Each row was made from one small tree. Brackets hold a mark, then the marks that hang from it, in alphabetical order. Every link used is in the known rows. Write each row's tree.
Known rows:
(nusep zate): [ 0.05 -0.09 -0.03 -0.09 -0.02  0.03  0.08  0.00 -0.05 -0.03 -0.05  0.06
  0.02 -0.05  0.02  0.01 -0.05 -0.11 -0.05  0.03  0.04]
(vefa suzov): [ 0.03  0.00  0.04  0.11  0.05 -0.03  0.03 -0.08  0.07 -0.02 -0.03 -0.10
 -0.02 -0.04 -0.02 -0.03  0.07  0.01 -0.03  0.05  0.02]
(zate nusep (vefa (suzov supu)) (zurek zevub)): [ 0.04  0.00  0.25  0.11  0.05 -0.53  0.01 -0.11 -0.07 -0.08 -0.04 -0.14
  0.03 -0.28 -0.16  0.06  0.27  0.21 -0.11 -0.09  0.03]
(zate vefa): [ 0.01 -0.02  0.07 -0.03  0.04 -0.17 -0.06 -0.04 -0.03 -0.10  0.05 -0.02
  0.04 -0.07 -0.07 -0.03  0.02  0.06 -0.06 -0.02  0.04]
(suzov (supu (nusep (zate (zurek zevub)))) vefa): [ 0.12  0.03  0.08 -0.07 -0.13  0.06  0.07  0.02 -0.26  0.16 -0.35 -0.09
 -0.05  0.00 -0.13  0.21  0.31 -0.07 -0.17 -0.07 -0.10]
(vefa (suzov (supu (nusep zate)))): [ 0.14  0.01 -0.01 -0.08 -0.07  0.06  0.13 -0.09 -0.06  0.04 -0.23 -0.13
 -0.02 -0.06 -0.06  0.00  0.16 -0.10 -0.10  0.05 -0.05]
(supu nusep suzov): [ 0.03  0.01 -0.04 -0.12  0.05  0.00  0.11  0.03 -0.03 -0.04 -0.08 -0.16
  0.07  0.01 -0.15  0.03  0.24 -0.07  0.08  0.01  0.12]
(zate nusep vefa zurek): [ 0.08 -0.04  0.09  0.01  0.02 -0.52  0.00 -0.01 -0.09 -0.21  0.17 -0.03
  0.05 -0.17 -0.22  0.09  0.17  0.18  0.00 -0.08  0.15]
(supu (nusep (zate zurek)) (suzov vefa)): [ 0.17 -0.02 -0.02 -0.07 -0.01 -0.01  0.16  0.05 -0.19 -0.07 -0.17 -0.12
  0.03  0.01 -0.24  0.20  0.36 -0.14 -0.03  0.00  0.17]
(suzov supu vefa): [ 0.17  0.14  0.06  0.04 -0.15  0.16 -0.01  0.01 -0.22  0.08 -0.19 -0.07
 -0.10  0.04 -0.01  0.09  0.10 -0.01 -0.18 -0.03 -0.17]
(nusep supu (zate (zurek zevub))): [ 0.00 -0.26  0.08 -0.04  0.02 -0.10  0.15 -0.14 -0.03  0.15 -0.05  0.10
  0.09 -0.16  0.00  0.03  0.06 -0.07 -0.03 -0.07  0.03]
(zevub zurek): [ 0.02 -0.03 -0.04 -0.08 -0.05 -0.06  0.06 -0.13 -0.04  0.04  0.02 -0.02
 -0.01  0.00 -0.03  0.02  0.10 -0.02 -0.02 -0.06  0.08]
(supu (nusep zate) (suzov vefa)): [ 0.15  0.00 -0.05 -0.15  0.00  0.12  0.14  0.07 -0.21 -0.04 -0.19 -0.17
  0.03  0.03 -0.19  0.13  0.26 -0.15 -0.04  0.01  0.13]
(supu nusep (suzov vefa)): [ 0.10  0.08 -0.01 -0.06  0.02  0.09  0.08  0.07 -0.16 -0.02 -0.15 -0.23
  0.02  0.07 -0.21  0.12  0.31 -0.05  0.01 -0.03  0.08]
(nusep (supu (suzov vefa)) (zate (zurek zevub))): [ 0.09 -0.20  0.12  0.01  0.05 -0.02  0.19 -0.11 -0.14  0.09 -0.11 -0.01
  0.08 -0.13 -0.07  0.10  0.21 -0.12 -0.08 -0.08  0.08]
(nusep (supu suzov) (zate vefa (zurek zevub))): [ 0.04 -0.28  0.15 -0.08  0.11 -0.26  0.17 -0.17 -0.06 -0.03  0.00  0.02
  0.17 -0.26 -0.08 -0.02  0.16 -0.06 -0.07 -0.06  0.15]
(suzov (supu nusep) vefa): [ 0.16  0.14  0.01 -0.07 -0.17  0.18  0.03  0.04 -0.25  0.13 -0.28 -0.16
 -0.07  0.09 -0.12  0.13  0.23 -0.03 -0.12 -0.06 -0.16]
(zate nusep (vefa suzov) (zurek zevub)): [-0.03 -0.06  0.23  0.13  0.15 -0.58 -0.01 -0.08  0.00 -0.12  0.07 -0.14
  0.06 -0.25 -0.22  0.07  0.27  0.23 -0.03 -0.09  0.15]
(supu (nusep (zate vefa)) suzov): [ 0.09 -0.09 -0.02 -0.23  0.06 -0.11  0.14 -0.01 -0.10 -0.16 -0.08 -0.13
  0.12 -0.10 -0.19  0.01  0.21 -0.11 -0.01  0.02  0.20]
(suzov (supu (nusep (zate zurek))) vefa): [ 0.22  0.06  0.00 -0.08 -0.19  0.09  0.09  0.01 -0.27  0.08 -0.29 -0.06
 -0.06  0.02 -0.15  0.20  0.27 -0.11 -0.16 -0.03 -0.08]

Which tree is each row?
[ 0.10  0.08  0.01 -0.01 -0.06  0.04  0.08 -0.09 -0.03  0.06 -0.21 -0.18
 -0.03 -0.02 -0.08 -0.01  0.20 -0.03 -0.07  0.03 -0.08]
(vefa (suzov (supu nusep)))
[ 0.14 -0.14  0.10 -0.01  0.05 -0.49  0.14 -0.11 -0.10 -0.18  0.21 -0.06
  0.13 -0.24 -0.23 -0.01  0.22  0.12  0.03 -0.12  0.19]
(zate (nusep (supu suzov)) vefa zurek)
[ 0.00 -0.18  0.20  0.00  0.12 -0.53  0.12 -0.11 -0.08 -0.08  0.13 -0.09
  0.16 -0.28 -0.20  0.02  0.25  0.16  0.03 -0.17  0.16]
(zate (nusep (supu suzov)) vefa (zurek zevub))
[ 0.12 -0.24  0.05 -0.09  0.05 -0.10  0.12 -0.21 -0.03 -0.02  0.02 -0.01
  0.09 -0.19 -0.06 -0.13  0.00 -0.07 -0.11 -0.01  0.05]
(nusep supu (zate (vefa suzov)))
[ 0.09 -0.14  0.07 -0.10  0.02 -0.34  0.05 -0.07 -0.11 -0.07  0.19 -0.07
  0.09 -0.18 -0.17 -0.09  0.03  0.14  0.04 -0.14  0.05]
(zate (nusep supu) vefa)
[-0.05 -0.07  0.20  0.03  0.08 -0.57 -0.02 -0.01 -0.07 -0.11  0.10 -0.05
  0.08 -0.21 -0.19  0.10  0.21  0.23 -0.01 -0.14  0.12]
(zate nusep vefa (zurek zevub))
[ 0.16 -0.01  0.00 -0.02 -0.08 -0.04  0.14 -0.11 -0.06  0.02 -0.22 -0.09
 -0.02 -0.08 -0.10  0.06  0.24 -0.09 -0.11  0.06  0.00]
(vefa (suzov (supu (nusep (zate zurek)))))
[ 0.21  0.08 -0.02 -0.15 -0.18  0.19  0.08  0.04 -0.29  0.10 -0.31 -0.12
 -0.06  0.05 -0.12  0.14  0.19 -0.11 -0.16 -0.03 -0.13]
(suzov (supu (nusep zate)) vefa)
[ 0.10 -0.10  0.00 -0.06  0.04 -0.18  0.18 -0.04 -0.08 -0.05  0.14 -0.11
  0.09 -0.14 -0.10 -0.06  0.08  0.03  0.10 -0.10  0.09]
(zate (nusep (supu suzov)))
[ 0.11 -0.11  0.00 -0.17  0.05 -0.24  0.15 -0.04 -0.08 -0.18 -0.06 -0.08
  0.13 -0.12 -0.23  0.08  0.30 -0.10 -0.02  0.03  0.24]
(supu (nusep (zate vefa zurek)) suzov)
[-0.03 -0.16  0.15 -0.03  0.06 -0.30  0.00 -0.06 -0.05 -0.06 -0.06  0.06
  0.08 -0.18 -0.07  0.07  0.11  0.00 -0.11 -0.02  0.11]
(nusep (zate vefa (zurek zevub)))
[ 0.00 -0.14  0.09 -0.15  0.11 -0.27  0.13 -0.03 -0.07 -0.09 -0.12 -0.11
  0.14 -0.15 -0.21  0.09  0.33 -0.07 -0.03 -0.01  0.22]
(supu (nusep (zate vefa (zurek zevub))) suzov)
[ 0.18 -0.08  0.09  0.02 -0.03 -0.23  0.08 -0.17 -0.06 -0.14 -0.10  0.02
  0.02 -0.20 -0.07  0.03  0.14 -0.04 -0.20  0.06  0.04]
(nusep (zate (vefa (suzov supu)) zurek))
[ 0.15 -0.23 -0.01 -0.07  0.02 -0.07  0.25 -0.14 -0.05 -0.03  0.02  0.07
  0.10 -0.15 -0.04 -0.01  0.10 -0.16 -0.02  0.00  0.13]
(nusep (supu suzov) (zate zurek))
[ 0.06 -0.09 -0.07 -0.14 -0.04 -0.09  0.12  0.01 -0.07  0.00 -0.10  0.01
  0.05 -0.02 -0.16  0.11  0.19 -0.09  0.03  0.01  0.11]
(supu (nusep (zate zurek)))
[ 0.16 -0.05  0.03 -0.02  0.01 -0.10  0.14  0.00 -0.18 -0.02  0.08 -0.15
  0.05 -0.08 -0.15  0.02  0.14  0.04  0.05 -0.13  0.06]
(zate (nusep (supu (suzov vefa))))
[ 0.01 -0.29  0.14 -0.08  0.05 -0.25  0.09 -0.17 -0.06  0.06  0.00  0.09
  0.13 -0.22 -0.07 -0.01  0.08 -0.02 -0.08 -0.10  0.06]
(nusep supu (zate vefa (zurek zevub)))
[ 0.12 -0.21 -0.03 -0.13  0.02  0.07  0.23 -0.12 -0.07  0.00  0.00  0.01
  0.10 -0.12  0.01 -0.09  0.01 -0.18 -0.01  0.00  0.09]
(nusep (supu suzov) zate)
[ 0.13 -0.07  0.04  0.01  0.01  0.11  0.12 -0.06 -0.13  0.04 -0.01 -0.09
  0.04 -0.01 -0.06  0.00  0.13 -0.07 -0.02 -0.07  0.01]
(nusep (supu (suzov vefa)))
[ 0.11 -0.24 -0.02 -0.06 -0.05 -0.06  0.17 -0.13 -0.05  0.05  0.02  0.14
  0.07 -0.12 -0.02  0.00  0.02 -0.11 -0.02 -0.03  0.05]
(nusep supu (zate zurek))
[ 0.06 -0.10  0.16  0.09  0.07 -0.29  0.14 -0.03 -0.15  0.04  0.03 -0.12
  0.07 -0.16 -0.17  0.13  0.29  0.11  0.04 -0.18  0.09]
(zate (nusep (supu (suzov vefa))) (zurek zevub))
[ 0.11 -0.15  0.08 -0.02  0.00 -0.48  0.07 -0.11 -0.10 -0.11  0.21  0.00
  0.10 -0.20 -0.22  0.01  0.13  0.16  0.03 -0.15  0.10]
(zate (nusep supu) vefa zurek)
[ 0.09 -0.11  0.01 -0.10  0.04 -0.25  0.09 -0.08 -0.04 -0.11 -0.08 -0.08
  0.07 -0.10 -0.23  0.07  0.26 -0.04 -0.05  0.02  0.16]
(supu (nusep (zate (vefa suzov) zurek)))
[-0.02 -0.19  0.19  0.00  0.08 -0.53  0.05 -0.11 -0.07  0.00  0.14 -0.04
  0.12 -0.25 -0.18  0.02  0.18  0.20  0.02 -0.20  0.09]
(zate (nusep supu) vefa (zurek zevub))
[ 0.06 -0.04  0.12  0.14  0.08 -0.34 -0.01 -0.14  0.04 -0.15  0.04 -0.04
  0.03 -0.14 -0.15  0.03  0.20  0.09 -0.09  0.02  0.11]
(zate (vefa suzov) zurek)
[ 0.09 -0.14  0.05 -0.06  0.00 -0.26  0.04 -0.07 -0.06 -0.15  0.02  0.10
  0.06 -0.15 -0.09  0.06  0.08 -0.03 -0.10  0.02  0.13]
(nusep (zate vefa zurek))
[ 0.14 -0.07  0.08 -0.06 -0.03 -0.10  0.06 -0.13 -0.07 -0.10 -0.13 -0.04
  0.01 -0.18 -0.02 -0.06  0.04 -0.07 -0.20  0.06 -0.01]
(nusep (zate (vefa (suzov supu))))
